Each row was made from one walk, in order. Every step used is in the known rows, and no mark comes twice. Write each row's walk.
In the rows, 128 means zero.
Known rows:
E-Y-T-Z-A: [170  95 128 147 171 151 138 136 137 102  86  79 149  77 106  99 165 107
 158 107  57 138 146 141 124  62 117 181 126  69 164 150 128 116 121 120
  86 120 193 122 151 119 154 157 120 193 123  76]
Y-X: [173 131 167 140 148 180  87  87 118 113 158 153  96 154 128 114 149 154
 124 127 159 153 134 116 114 128 129 115 151 157 143 107 120 168 127 112
 205 103 129 144 137 128 122 123 155  87 106 123]
X-Z-E-Y-T: [157  98 129  87 165  57 107 107 189 124 116  80 138 113 161 118 153 149
 119 117  99 102 140  83 128 116 114 143 126  82 171 168 130 167 123 143
 126 159 178 100 110  99 133 149  91 179 179  96]
E-Y-X-Z: [181 115 128 142 141 116  69 103 165 112 135 122 126 168  81 130 162 167
 138 135 107 152 167 101 172  77 121 137 134 132 177 142 141 174 106 113
 176 113 162 137 126 117 150 179 105 176 188 130]
E-Z-T: [ 99 116  87  80 178  65 101 125 141 143 125 132 127 123 169  73 109 115
 125 147 115 103 147 133 138 157  92 107 171 148 115 115 154 106 142 138
 142 126 122 151  84 144 154 182 117  91 158 149]
A-Z-T-Y: [ 72 161 129 133 117 117 137 195 149 120 105 146 163 141 142 148  77  74
 116 114 127 128 155 121 128 176 160 106  90 140 117 111 139  76 133 105
 101 114 129 121 166 124  92 133 121 123 136 134]
E-Z: [119 111  97  98 153  97 112 128 126 125 152 125 105 133 131  63 126 136
 149 146 120  85 138 141 124 131 104 109 196 124 103 143 114 143 134 147
 149  83 103 156 108 140 152 157 160 104 139 168]
C-D-U: [137 140 204  53 175 157 114  57 157 123 126 153  56 129  83  90 129 184
 123  84 116 108 122 162 139 206 121 144 130 116 107 143 148 116 133 147
 117 141  49 162  99 173 155 130 159  51 161 119]
L-R-Z-X: [166 124  75 135  80 177 149 130  90 133 158 131 168 112 153 126 113 106
 160 123 168 105 157 135 166 104 130 106 168 113 183  97  97 159 131 118
 136 165 134 123 107 141 150 117 115 152  83 157]
Q-Y: [131 110 177 134 133 123 178 134 142  96 126 112 108 152 121 162 110 198
 102 145 134 127 128 171  98 119 110 147 166 189 101 120 126  99 144 153
 157  94  66 119 126 131  78 133 182  78 138 145]
Z-T-Y-D-U: [ 92 165 159  79 197 161 107  92 151 136 105 152 126 100 103 190 107 169
 116 112 138 121  76 123 155 158 149 182  79 137  78  84 172 149 153 118
 134 176 115 110 115 100 128 121  80  98 149 112]
J-Y: [115  72 149 107 146 136 148  93 105 111  92 137 102 143 115 152 125 131
 143 145 113  81 156 146 145 131 108 121 145 165  96 171 110 178 162  99
 136  73  86 151 120 138  98 133 173 164 127 155]
T-Y-D-U: [118 168 175  95 169 186 121  88 140 117 130 146 107 113  56 177 131 188
 139 112 143 100  70 134 148 134 162 177 106 114  66 104 126 187 142 120
 139 134  93 118 138 101 126  97 121 103 124 129]
Y-X-Z: [193 136 154 126 142 132  66 124 122 109 175 147 105 209 102 119 151 154
 135 142 141 164 142  92 182  98 136 130 131 152 174  92 133 155 116 121
 200 101 133 116 145 112 119 145 124 115 160 124]
E-Y-A: [139 112 112 200 127 142 144  82 145 132  94 113 106  72  92 111 157 167
 115  94 113 122 148 179  71 106 111 146 130 119 103 187 125 163 122 134
 117 149 108 182 107 128 137 164 141 155 131 152]
D-U: [143 154 178  96 178 169 130  82 138 136 135 169  87 140  89 132 137 174
 133 141 112  95  84 148 168 166 125 180 136 130 118 120 106 154 138 143
 153 101  83 164 122 138 149 143 178  70 128 129]
G-D-U: [150 189 174 109 189  93 129 109 141 155 131 170  78 130  56 115 152 150
 144 151 132 109  88 168 154 202 147 206 128 148 108 128 122 145  86 157
 171 109  83 149  84 135 170 125 133  68 159  96]
J-Y-X-Z: [157  83 143 108 119 126  82 103 115  95 121 140 104 205  96 161 152 145
 149 155 133 121 164  82 190  83 116 114 123 164 162 153 131 175 151  83
 171  77 144 123 154 115 108 142 104 193 164 136]
A-Z-T: [ 98 152 127 111 125  95 140 181 133 147 107 136 130 139 179 114  92  71
 110 125 125 126 139 145 131 204 119 126 125 160 157 103 149  86 130 109
 123 120 114 120 137 147 108 162 149  96 149 118]
A-Z: [122 151 142 125  98 118 155 183 121 129 138 131 117 148 143  94 109  90
 135 131 122 102 133 163 115 181 129 130 147 136 150 121 104 124 117 118
 132  80  92 129 158 143 111 136 188  99 125 133]
A-Z-R: [109 160 127 107  92 132 145 168 121 175 127 129 127 129 180 111 115  48
 102 140 136 165 114 162 106 169 171 115 113 109 161 122 116  77 104 124
 130 112 124 114 146 163 137  99 174 108 108 115]
E-Z-A: [106 113  83  66 153 103 116 154 129 113 172 131 147 122 127  70 139  82
 152 142 103 126 123 146 133 119 117 134 176 104 118 138 132 121 111 144
 105 106 154 127  90 168 144 143 159 105 138 136]
L-R-Z-A: [172 126  50 101 101 156 138 167  74 110 150 132 168 124 114 135 107  72
 182 127 101 138 142 143 168  94 130 131 142  78 191  99 103 133 100 125
  93 101 170  93 103 177 143 118 185 126  95 130]
Y-E-Z-T: [ 85 138  78 114 133  93  70 106 107 154 138 131 128 111 156  89 142 168
 134 144 145 115 143 112  89 160  88  90 149 151 110 116 129  96 152 158
 128 150 118 153 112 174 137 168  82  89 125 167]
Z-E: [112 128 167  92 145 115 132 105 120 120 155 149 128 124 155 139 133 117
 107 120 129 138  97 100 115 173 117 120 139 143 104 135 112 165 121 152
 136 146 105 124  86 129 116  84 179  82 120 111]
X-Z-E-Y-A: [120 118 107 156 102  78 127 110 162 134 120 114 135 116  97 150 173 143
  99 111 100 149 116 105 114  98 108 143  91 110 130 199 135 161 100 160
  87 194 142 134  91 115 135 128  91 177 171 116]
G-D: [157 153 161 138 176  62 131 140 109 142 141 142  95 133  86  99 136 118
 139 142 146 136 139 170 124 182 147 161 144 174 103 117 129 152  74 150
 186 107  71 130  81 132 135 124 141  87 164 115]
A-Z-E-Y-D-U: [ 59 163 135  58  83 117 158 120 202 160  88 112 124  55 139 157 159 125
 115 115 105  78  44 139  91 189 103 197 123  79 131 177 129 175 111 121
  88 179 151 107 114 115 171 102 115 144 155  76]
Q-Z-R: [131 103 167 155 158 144 214 126 135 162 136 122 124 105 153 135 111 103
  81 160 160 202 101 219 124 115 163 124  81 134 116  97 143  70 100 150
 169 118 105 105 112 147 139  99 176 100  97 137]
A-Z-X: [104 147 147 125  78 150 166 181 136 141 166 142 151 122 172 100 139  62
 112 118 173 113 133 146 130 171 145 131 160 143 153 121 111 126 125 105
 134 162 112 128 151 130 107 124 129 128 107 126]
J-Y-T-Z-A: [145  68 140 115 147 162 144 137  93  86  78  93 127 119 122 134 154  88
 169 127  86 102 151 125 144  67 113 162 116 105 152 157 119 116 170  85
  71  83 175 104 181 121 114 124 121 202  93  76]
C-D: [149 109 187  89 162 126 117  88 131 112 139 124  73 130 117  72 111 154
 120  74 129 135 172 160 111 184 122  98 147 140 100 134 159 129 120 136
 134 140  32 140  88 172 118 125 172  65 163 138]
Q-Y-X: [151 121 187 155 110 155 137 109 159  88 136 123  93 160 133 160 135 207
  93 141 165 157 126 140  70 108 111 134 170 189 128 111 130 103 148 128
 193 100 121 114 149 118  90 116 146  69 118 122]
T-Y-X-Z-R: [153 153 136 129 127 156  55 119 132 125 159 159 150 190  97 173 137 106
 113 144 157 225 136  60 164  70 217  99  68 116 140 103 136 104 103 119
 170 129 177  96 156 120 124  76  79 146 128 117]
L-R-Z: [181 127  73 136  99 146 133 137  76 122 126 125 132 137 113 125  87 127
 176 135 119  93 163 148 159 108 117 103 153 111 173  95  91 148 128 123
 135  78 114 126 113 149 148 131 174 128  98 166]
R-Z: [165 136  85 134 114 141 159 131  73 187 150 143  98 159 148 111  89 113
 141 148 130 100 105 155 182 145 129 114 159 121 151 110 125 127 120 121
 144  88 121 148 126 131 137 148 199 107 113 151]
E-Z-X: [105 117 105 100 128 124 132 122 145 136 176 132 150 104 161  67 151 111
 129 138 167  97 134 132 136 127 119 113 207 130 110 139 123 147 141 137
 151 168 122 153  95 133 154 144  90 132 122 158]
X-Z: [176 129 153 113 166  94 111 152 110 120 169 136 114 203  83 123 117 146
 139 145 109 132 139 126 210 114 131 139 132 149 146 108 125 160 107 144
 163  94  73 116 125 128 108 161 162 123 183 146]
Q-Y-A-Z: [107 149 139 199  22 125 210 183 154 118  98  95  97 134 126 139 119 165
  85 122 155 113 122 196  19 134 115 152 136 159 130 153 120  49 143 143
  92 118  95 115 182 133  68 125 144  93 113 128]
L-R-Z-T: [157 130  59 117 130 122 116 141  83 140 103 128 155 125 156 135  68 113
 155 132 115 121 167 132 167 129 104 100 132 129 183  77 134 111 135 121
 131 120 135 120  97 152 150 157 137 122 120 145]

Which walk is each row?
[ 88  73 164 159 137  95 226 108 192 126 106 107 149  65 139 151 129 131
  86 142 110 153 100 179 100 131  98 139 101 131  96 170 142 130  99 149
 123 142 136 124  81 121 145 108 162 147 131 131]  Q-Z-E-Y
[128 137  91 104  89 123 159 124  92 179 158 149 122 147 193 136 101  87
 115 139 132 118  63 104 152 166 117 106 135 116 143 133 127 132 114 136
 107 138 142 129 100 125 143  96 183  98  99 113]  R-Z-E
[201 120 177 168 167 154 126 133  97 102 109  98  93 131 125  86 131 153
 153 116 110 102 141 139 128  98 116 149 135 119 150  94 108 122 151 123
 144  86 112 131 185  97 133 151 133 127  99  97]  Y-T-Z
[135 135  59 141 118 136 113 149  99 110  90 143 179 124 119 176  53 113
 166 119 117 126 181 108 163 106 147  84 102 117 141  84 127 100 143 108
 102 117 149 118 118 135 132 127 112 149 109 161]  L-R-Z-T-Y
[186 121 155 133 172 163 127 157  93  96 133 100 132 117 122  92 152  99
 155 107  94 147 125 131 139  83 130 175 122  94 164  93 121  99 132 128
 102 106 164 102 174 121 125 124 141 131  99  64]  Y-T-Z-A
[153 135 161  95 122 110  71 119 140 109 182 158 124 190 144 151 161 128
 106 139 142 183 103  38 152 123 123 119 116 137 161 113 134 160 110 134
 167 144 157  92 121 110 120  91 112 103 154  93]  Y-X-Z-E
[125 133 179 142 119 132 137 136  91 111 127 139 132 143 116 147 138 107
 125 136  91 158  88  86 140 124 108 128 109 154 107 120 106 127 117 142
 103 124  95 128 127 113 138  76 154 111 105  89]  T-Z-E
[103 163 123 214  46 158 161 181 127 113 114 138 123 129  89 131 118 105
 123  92 153 116 139 149  56 136 172 115  83 112 104 156 102  99 135 110
  77 114 114 149 197 123  86 104 126 132  89 142]  T-Y-A-Z
[174 120 172 143 112 114 109 146 164  86 152 116  99 216 100 172 141 209
 106 162 151 165 137 109 139  74 123 144 143 186 160 101 141  98 132 140
 189  99 129  84 162 108  85 140 115 102 172 124]  Q-Y-X-Z
[185 118 178 162 152 188 139 127 113 118 136 104 132 103 155  87 154 125
 127 111 160 113 137 120 137  91 132 150 146 127 155  95 116 125 162 115
 142 168 131 132 178  84 133 132  71 154  81  90]  Y-T-Z-X
[125 135 132  95 182  84  87 164 127 123 137 121 155 156  98 182  97 140
 130 118 133 157 132 102 194 102 160 142  76 157  98  65 194 149 120 120
 143 167 116  65 125  96  86 141  56 149 198 132]  X-Z-T-Y-D
[150 138 155 149 138 163 120 126  75 155 113 129 125 136 109 138 129  89
 121 153  95 196 108 138 153  91 159 139  96 137 123 101 115  82 108 139
 131 112  98 130 145 139 165  94 157 129  95 104]  T-Z-R
[ 82 143  80 191  86  96 155 153 167 163  59 106 132  72 153 108 129 103
  92 101 110 125 156 179  66 159 100 141  98 127 154 177 159  78 124 114
  77 177 153 161 129 136 132 185 101 161 153 121]  E-Y-A-Z-T
[ 84 151 146  96  77  98 157 176 138 133 142 142 138 137 180 123 124  61
 109 126 131 121  96 111  93 199 117 119 133 125 140 142 105 124 111 132
 102 125 118 107 132 134 111  79 177  92 116  98]  A-Z-E
[173 144 157 153 131 149  61 135 135  80 170 155 137 217  60 159 134 158
 140 131 143 169 153  60 178  75 178 106  96 139 131 103 126 148 118 114
 173  92 149 116 176 100  98 121  94 142 151 140]  T-Y-X-Z
[ 70 143 101 154  74 165  99 116 118 120 184 146 179 100 119 106 172 165
 142 125 200 106 140  93  80 106 159  76 145 119  65 144  85 135 150 145
 108 192 136 162 149 146 121  98  26 154  78 194]  T-Y-E-Z-X
[175  90 130 132 194 121 129  81 170 129  93  80 103  73 150  83 144 172
 132  98 116  76 176 163  92 121 113 145 167  89 146 151 122 170 148 123
 163 117 145 151 126 108 129 182 138 164 138 127]  E-Y-T
[118 113 144 121 121 136  95  61 175 114 123 136 137  90 156 144 177 138
 105 110 125 159 117  78  80 129 106 114 140 118 131 175 128 178 115 119
 152 165 184 147  92 118 153  97 127 135 122  93]  Z-E-Y-X
[147 133 180 170 124 185 154 138  94 118 145 140 150 128 109 128 151 108
 135 128 134 146 123 123 178  92 132 149 143 170 126 101 114 133 130 120
 133 166  91 149 149 107 140 121 107 149  98 123]  T-Z-X
[119 137 137 121 183  84  90 163 138 107 133 149 164 190  89 173  88 127
 124 137 106 158 158  86 213 117 162 118  72 156 118  93 162 112 123 130
 135 128 113 106 131 111  89 155  89 146 190 145]  X-Z-T-Y
[105 148  69 119 126 131 138 143  92 181 113 126 135 115 162 175  60 108
 129 117 154 126  98 127 173 133 156 115 101 123 107  76 190 121 130 103
 119 161 147  97 130  97 114 128 101 132 134 134]  R-Z-T-Y-D
[154  59 147  99 174 137 137  81 127 110  79  97  87 115 167 110 125 148
 142 121 144  51 178 142 109 127 109 123 152 117 132 163 120 174 197  93
 149  80 127 132 150 112  94 149 134 170 112 131]  J-Y-T
[107 118  59  89  85 102 159 101 125 200 118  93 130  67 181 155 123 112
 121 118 121 102  65 134 126 136 102 137 145  86 130 155 161 189  98 117
 105 180 172 105  75 104 165 107 133 166 136 112]  R-Z-E-Y-D
[ 76 135  68 169 129 107 103 128 141 119 105 134 141  93 114 104 115 136
 112 110 144 123 149 120  74 119 132  92 110 123  65 146 155  77 158 139
  82 163 141 168 118 124 130 145  50 125 120 160]  E-Z-T-Y-A
[108 119  62 120  86 103 160  99 133 190 114 128 139  98 172 146 116  97
 125 135  99 109  90 116 144 150 105 117 141  87 142 186 130 147 104 131
  88 146 171 145  79 122 168 125 167 163 126 125]  R-Z-E-Y
[ 97 146 164 104 129 154 133  78 156 142  71 111 125  63  77 192 173 162
 134 126  67 115  36 112 138 112  86 212 104 102  98 153 127 180 116 132
  85 178 129 124 107  88 198  94  97 165 137  65]  T-Z-E-Y-D-U
[110 144  73 139 130 132 138 144  99 175 114 161 146 151 150 161  54  90
 127 131 129 129 125 111 193 146 161  91  94 125 120 103 161  77 135 112
 105 120 151 142 129 117 118 146 129 128 120 149]  R-Z-T-Y
[180 126 155 147 163 167 118 120  95 153 106  96 109 113 163 100 136 103
 121 129 123 163 125 133 114  91 160 136 105  94 159  90 118  76 138 132
 143 117 139 115 176 117 155 110 123 135  77  76]  Y-T-Z-R
[ 70 140  77 123  96 143  89 150  99  98 181 138 178 115  81 117 164 137
 165 126 135 144 123  98  83  97 157  97 122  90  73 145  94 109 124 151
  65 126 160 129 140 182 114  95  97 127  95 169]  T-Y-E-Z-A
[126 104  49 116  75 115 142 109 131 127  93 109 170  71 142 161 113 119
 154 125  83 102 150 113 119 116  96 106 142  76 161 167  97 170 112 132
  84 136 172 125  67 141 179 109 145 180 112 133]  L-R-Z-E-Y
[ 94 136  97 125  82 148 102 104 110 146 191 132 149 100 156  72 190 162
 135 136 200 105 125 111  86 131 118  93 183 133 106 137  92 144 147 155
 130 192 120 159 119 158 134 129  55 126  89 179]  Y-E-Z-X
[ 70 156 126 103 115 114 132 196 137 130 104 116 150 109 148 160  83  88
 117  97 153 127 126 138 110 170 153 131  95 140 101  86 172 117 130  92
 113 152 125  76 154 108  84 117  92 130 145 120]  A-Z-T-Y-D
[127  93 165 145 166 136 224 164 133 109 166 127 142 109 115 124 124  94
 118 143 130 188  99 214 142 110 138 165 102 133 118  98 143 103  90 146
 129 110 127  88 114 157 109 114 194  98 112 124]  Q-Z-A
[ 94 132  94 123 145 122  52 119 165  96 129 153 147 131 140 110 113 132
 130 125 155 144 154  73 107 118 137  72 138 135 100 116 158  89 153 110
 146 131 191 150 131 114 140 139  51 112 128 140]  E-Z-T-Y-X
[110 142  95 207  58 128 172 151 160 145  84 100 115  85 111 100 145 122
 119 100 115 100 147 190  54 140 116 144 125 108 143 201 115 125 115 113
  86 132 127 167 151 136 133 163 140 168 127 138]  E-Y-A-Z
[144 131 153 142 142 163 142 170  72  97 143 135 154 145  72 128 145  78
 158 134  68 181 111 137 177  84 130 174 115 139 130 104 116 111 102 129
  89 102 120 116 146 144 131 116 180 128 110  90]  T-Z-A
[111 128  41 184  48 125 172  89 130 195 100 119 123  75 161 138 139 112
  96 111 124 117  84 135  89 131 103 124 114  75 135 211 135 130 119 140
  58 189 178 168  95 118 165 119 129 162 102 121]  R-Z-E-Y-A
[ 93 106 111 173  37 142 178 150 115 132  70 119  91 128 126 129 138  96
 128 119 146  71 150 170  68 145 111 123 113 134 127 210 107 127 166  88
  73  99 108 152 180 138  92 128 137 175 104 139]  J-Y-A-Z
[ 90 139 125 125  51 123 116 131 190 123 111 128 145 102 176 128 159  87
 109 115 121 140 121  88  54 166 112 113 131 107 166 183 115 142 107  97
 118 144 207 132 138 123 145  96 124 147 122  85]  A-Z-E-Y-X
[ 68 121  90 102 170  83  94 137 152 110 120 144 158 122 129 109  93 117
 134 136 118 112 158 109 139 137 135  87 133 133  67 126 149  89 150 133
 112 116 137 150 105 127 132 150  88 126 148 161]  E-Z-T-Y
[147 129 138  96 193  66  92 148 125 138 139 140 134 191 126 136 107 122
 116 145 103 156 146 106 221 141 121 137 109 173 155  85 168 117 121 142
 158 132  98 105 106 129 113 183 119 112 197 133]  X-Z-T
[127 147 166 119 108 127  66 130 149  77 178 166 155 195  99 185 146 129
 110 128 151 187 111   9 150 101 167  96  81 126 122 119 123 155 111 127
 142 143 173  98 146  95 101  63  80 125 141 106]  T-Y-X-Z-E
[158 137 128  91 155 104 102 138 111 162 159 135 130 181 124 139 129  98
 106 158 121 193 121 123 191 106 173 132 100 125 158 101 138 109  93 155
 161 131 110  98 113 148 138 123 148 130 157 128]  X-Z-R
[137 139  69 119 141 117 140 129  90 198 124 146 116 149 194 123  71  89
 118 139 125 118 112 144 194 165 115 112 125 140 161  91 170  87 132 119
 132 132 137 138 106 130 140 174 155 102 134 133]  R-Z-T
[ 91  99 174 186 180 122 200 154 161 111 112 135 156 112 122 170  71 126
  93 137 146 169 135 178 144 132 151 121  58 162  71  84 161  68 129 128
 137 121 113 113 132 119  92 126 120 117 125 155]  Q-Z-T-Y
[112 137  93 131 104 120  87 109  93 137 163 125 113 128 118  75 162 189
 155 139 149  95 130 127  75 139 104  90 170 128  97 133  87 143 137 162
 132 111  96 160 125 175 133 141 121  95 109 187]  Y-E-Z
[136  94 135  99 171 101 130  77 183 126 101  88 130  56 189 108 153 144
 106 100 117  92 136 112  65 150 102 127 147  82 137 174 117 175 140 135
 131 157 174 128 100 104 137 127 129 150 131  95]  Z-E-Y-T
[119 136 170 169  89 146 148 113 110 114 137 107 101 145 116 170 147 252
 112 147 158 138 120 150  50 120 110 133 145 191  99 120  95  97 149 172
 141 118  63 115 159 158  65 115 149  77 105 164]  Q-Y-E
[ 85 142  96 154  88 139  82 120 103 110 161 136 141 134  80 107 145 189
 157 130 152 103 139 105  73 113 148  79 132 112  54 143  79 131 143 152
 106 105 115 159 152 155 117 115  88 124  94 200]  T-Y-E-Z
[166  70 158 147 148 156 141 108  93  95  54  93  90 130 123 122 134 144
 164 134 101  64 166 126 135  83 102 138 133 127 132 151 108 139 193  85
 117  61 127 139 192  98 119 139 111 199  98 108]  J-Y-T-Z
